Known rows, with every step that occurs:
b > e > f > x > k > y: [  2  -6  31  17 -17 -10   8 -11  -6  31 -25   4   5  -8  50  -2  60  -3
 -11   5  10   3   2]
a > p: [ 29   5 -51   7   8  -1  11 -32  33 -31   6 -11  -3 -19 -13   3  -1   3
 -27  11  -8   1  -3]
b > e > f > y: [  5  26  10   7  21  -5 -13  34   2   4 -18  -1   7 -15  13  -6   6  14
  15  -9   8  -3  22]
p > y > k: [  2 -11 -15  -6 -12   3  -2  28 -18 -19   4   9 -14 -14  12  -2 -15  -6
  -3 -20 -37  -1   8]
k > x > f > y > b: [-23   2  28  -6  27  -1  -7   8  -4   9  17  -5  -3  44 -58  -1 -49   2
  32   5  16  -4 -11]
f > x > k: [  6 -80  -9  21 -11  26  17 -27  26   1 -22 -18  13 -12  39  -2  45  -7
 -40  -6  -5   6  -1]
y > k > x: [ -4 -22 -23   2 -11   2   0  -4   1  13  17  -9 -28 -11 -24  -8 -39 -11
 -23  -3 -12  -2  -2]
x > k > y > b: [ -2  -8  -8   7  -3  20  11 -48 -15  -5 -29  -3  43  31   2   9  50   0
  -4   7   9  -5 -13]
y > b > e > f: [ 13  59 -13 -14   4  11 -25  13   5  -4   1   4  29  -5  -3   7 -23  22
  12  18  13  -2   1]
k > y > b > e: [ -3  51  -7  -8  -1  -7 -15  -5  18  -3 -28 -11  21   2 -11   8  27   2
  21  -5  28   0 -19]
a > p > y: [ 25   4 -32  -1   0 -11   7   1  20 -40  14  13 -10 -12   6   3  -9   1
  -6   3 -22   1  -5]
f > x > k > y: [ -8 -67  15  25 -14   8  24 -39  13  17 -36 -16   6   1  35  -2  78 -15
 -25  -5  -3   6 -11]
f > y > k > x: [-16 -37   4   9  23  -7  -5  10  -5  15   7 -15 -38  -2 -34 -10 -23 -11
   9 -23 -17  -2   2]
p > a: [  5 -32 -39  -3 -13  17   2  -2  33 -27 -43   0   7 -18   9  -5  -2   3
 -28 -14   9  -3   2]
b > e > f: [ 16  40 -11   3  -7   6  -9  21   8   0 -13   1  18 -22  23  -4  -7  15
  -9   9  10  -3  19]
x > f > e > b: [-11  -6  15   0  14  21   4 -10 -16  14  38 -22  36  24  -3  -1 -19  -5
   5   0  32  -7  35]
b > e > f > x: [  9   8  11   7  -9  -3  -8  22  25  19  -9  -5  -2 -33  36  -4  10   7
 -12   5   4   6   9]
p > y > b > e > f: [  7  52   7 -21  -5   2 -24  48  -8 -16   6  27  22   1  18   7 -28  18
  32   4  -5  -2   0]
p > y > k > x > f > e: [-23 -31  44 -16 -26 -18  -1  21 -35   8  53  16 -40  28  -4  -5 -57 -21
  20 -16  -8  -1   4]
x > k > y: [ -1 -28  -9  21 -12  17  24 -42 -11  -4 -41  -6  31  18  22   0  63  -6
 -22  -2   8  -5   1]
e > f > y > k: [ -6  -4  21  11  33   0  -4   8 -44  17   3   1 -16  -3 -14  -7  -7   8
  12   0 -44  -2  25]
y > b: [  6  13 -33 -10  10  28 -14  -9  24 -20  -8 -13  32   2 -24   7 -18  14
   1   8   1  -1  -8]
b > e > f > x > k: [ 14 -14   9  14 -15   8   3   1   7  16 -11   0  10 -21  54  -2  30   4
 -26   6   8   2  13]
k > y: [-10   2  -6  12  -6   1   7 -15  13   1 -42 -14  16   2  -3  -1  43  -3
  -1  -4   1  -1  -5]
e > f > x > k > y > b: [ -9 -24  45  12  -1   9   9 -40 -25  34 -10   9  19  20  17   5  45   5
   0  29 -23   5 -10]
b > e: [ 15  21 -42   1 -10   9  -9  22  40 -20 -26 -18  16 -32  20  -2   6   4
 -18 -16  30  -2   8]
e > f > x > k: [  4 -54  20  20  -7  21  15 -23 -11  22 -10   5  15  -3  40  -4  31   7
 -30  22 -27   3  10]
k > y > p: [ -6  29 -24  -1  -6 -20  19 -18  -2 -10 -25   1 -10 -16 -18   1  51   0
  10   6  -1   8  -7]

Rows:
[ 13   8   8  -4  -2  13 -11  -6   2  11   2   4  24  -3  24   7  12  11
  -5  17  10   2  -4] -> y > b > e > f > x > k
[  1  21  -9  -6  36   3 -26  25  27 -15 -17 -19  14  -3 -20   4   0  10
  32 -24  22  -1   0] -> f > y > b > e
[-13   1  18   6  31   5   7  12 -11 -14 -14 -17   7  22 -26  -3  -4   3
  12 -11   5  -4  15] -> x > f > y
[ -7 -21  -5  -7 -19  -6  -3  29 -12  -1  22  17 -31  -4  -2  -7 -41 -11
   2 -15 -28  -1  -5] -> p > y > k > x
[ -3 -22  13   7 -12  -1   3 -28  19  13 -25 -14  10   1  30   7  68 -12
  -7  -7  19   7 -23] -> f > x > k > y > b > e
[ -3 -35 -11   5  11  30  -6 -10  16  16  29 -28  41  -4  15  -4  -3  -5
   0 -11  23  -4  36] -> f > e > b
[ -1 -31  20  13  -1  11   2  -1  10  24  -7  -3   1 -18  18  -6   8  10
 -14  19 -32   7   8] -> e > f > x
[-18 -16  17  -3   3   3   2 -14 -37  39  70 -12 -16  17 -27  -7 -52 -21
  -2  -1  12  -7  20] -> y > k > x > f > e > b
[ -8 -62  -1   7 -24 -15  32 -42   7   1 -34  10 -27 -14  27   0  82 -16
 -23  -6  -1  12 -19] -> f > x > k > y > p > a
[  9  -1 -55 -16 -14  -5  16  -3  16 -39 -21  15 -20 -37 -10  -1  10   5
 -15  -3   3   6   0] -> y > p > a
[-13   6  19   3  31  -4   6   5 -40  -6   5 -16 -22  16 -35  -3 -12  -7
   6 -17 -14  -4  15] -> x > f > y > k
[  9  29   8 -11   2   4 -24  13  22  13   5  -1  11 -14   6   6  -8  14
   8  14   6   6  -7] -> y > b > e > f > x
[ 10  17  -1 -10  -5 -33  13  -4 -29 -14  57  24 -53  11 -27   1 -51 -15
  -5   8 -26  -1 -13] -> a > p > y > k > x > f
[-15  -1  15 -12 -17 -11   5  30 -39  -1  32  19 -33  17 -12  -5 -53 -13
   6  -7 -22  -4  -3] -> p > y > k > x > f
[  8  37 -18 -22  -6   5 -24  47  19 -32  -4  12  20  -4  14   8 -19   9
  26 -15   9  -1  -7] -> p > y > b > e
[ 17  -3 -23  -4  -8 -27   7  -3  -3 -16  47  21 -50 -10 -15   0 -40 -13
  -7   2 -33   1 -15] -> a > p > y > k > x
[-10  35  35  -3  -1 -17 -15  -5   7  30 -16   0   5   1   2   7  33   4
  25  12   4   7 -19] -> k > y > b > e > f > x
[-18  28  25 -10  20 -11 -14  24   4   8  15  -6  -8  32 -46   0 -46   0
  32  -6  39  -4 -11] -> k > x > f > y > b > e
[-23 -17  25   5  18  -2   5  13  -1  10   7  -8 -12  32 -41  -9 -38  -4
  16  -5  17  -5  -1] -> k > x > f > y
[-23  -9  11 -11   9 -26  15  10  -9  -6   9  17 -45  16 -47  -8 -30  -5
  18  -4  20   1  -6] -> k > x > f > y > p > a
[ 31  49 -35 -19   3 -19 -12  11  26 -44  25  16  -4 -11  -2  13 -18   5
  13   1   3   1 -18] -> a > p > y > b > e
[  3  32  12   4  -6   7   2 -31 -32  11 -20  14  38  25  18   9  44   7
   5  18  16  -6  -5] -> x > k > y > b > e > f
[-11   0   0  -3  -9  -4   7  -7 -26  13  28  -6 -33  12 -37  -6 -50 -13
 -17   5  -6  -4  -1] -> y > k > x > f
[ 30  63  -9 -17   5 -22 -13  12  -3 -28  33  32  -4  -4   0  11 -28  15
  21  21 -12   0 -10] -> a > p > y > b > e > f
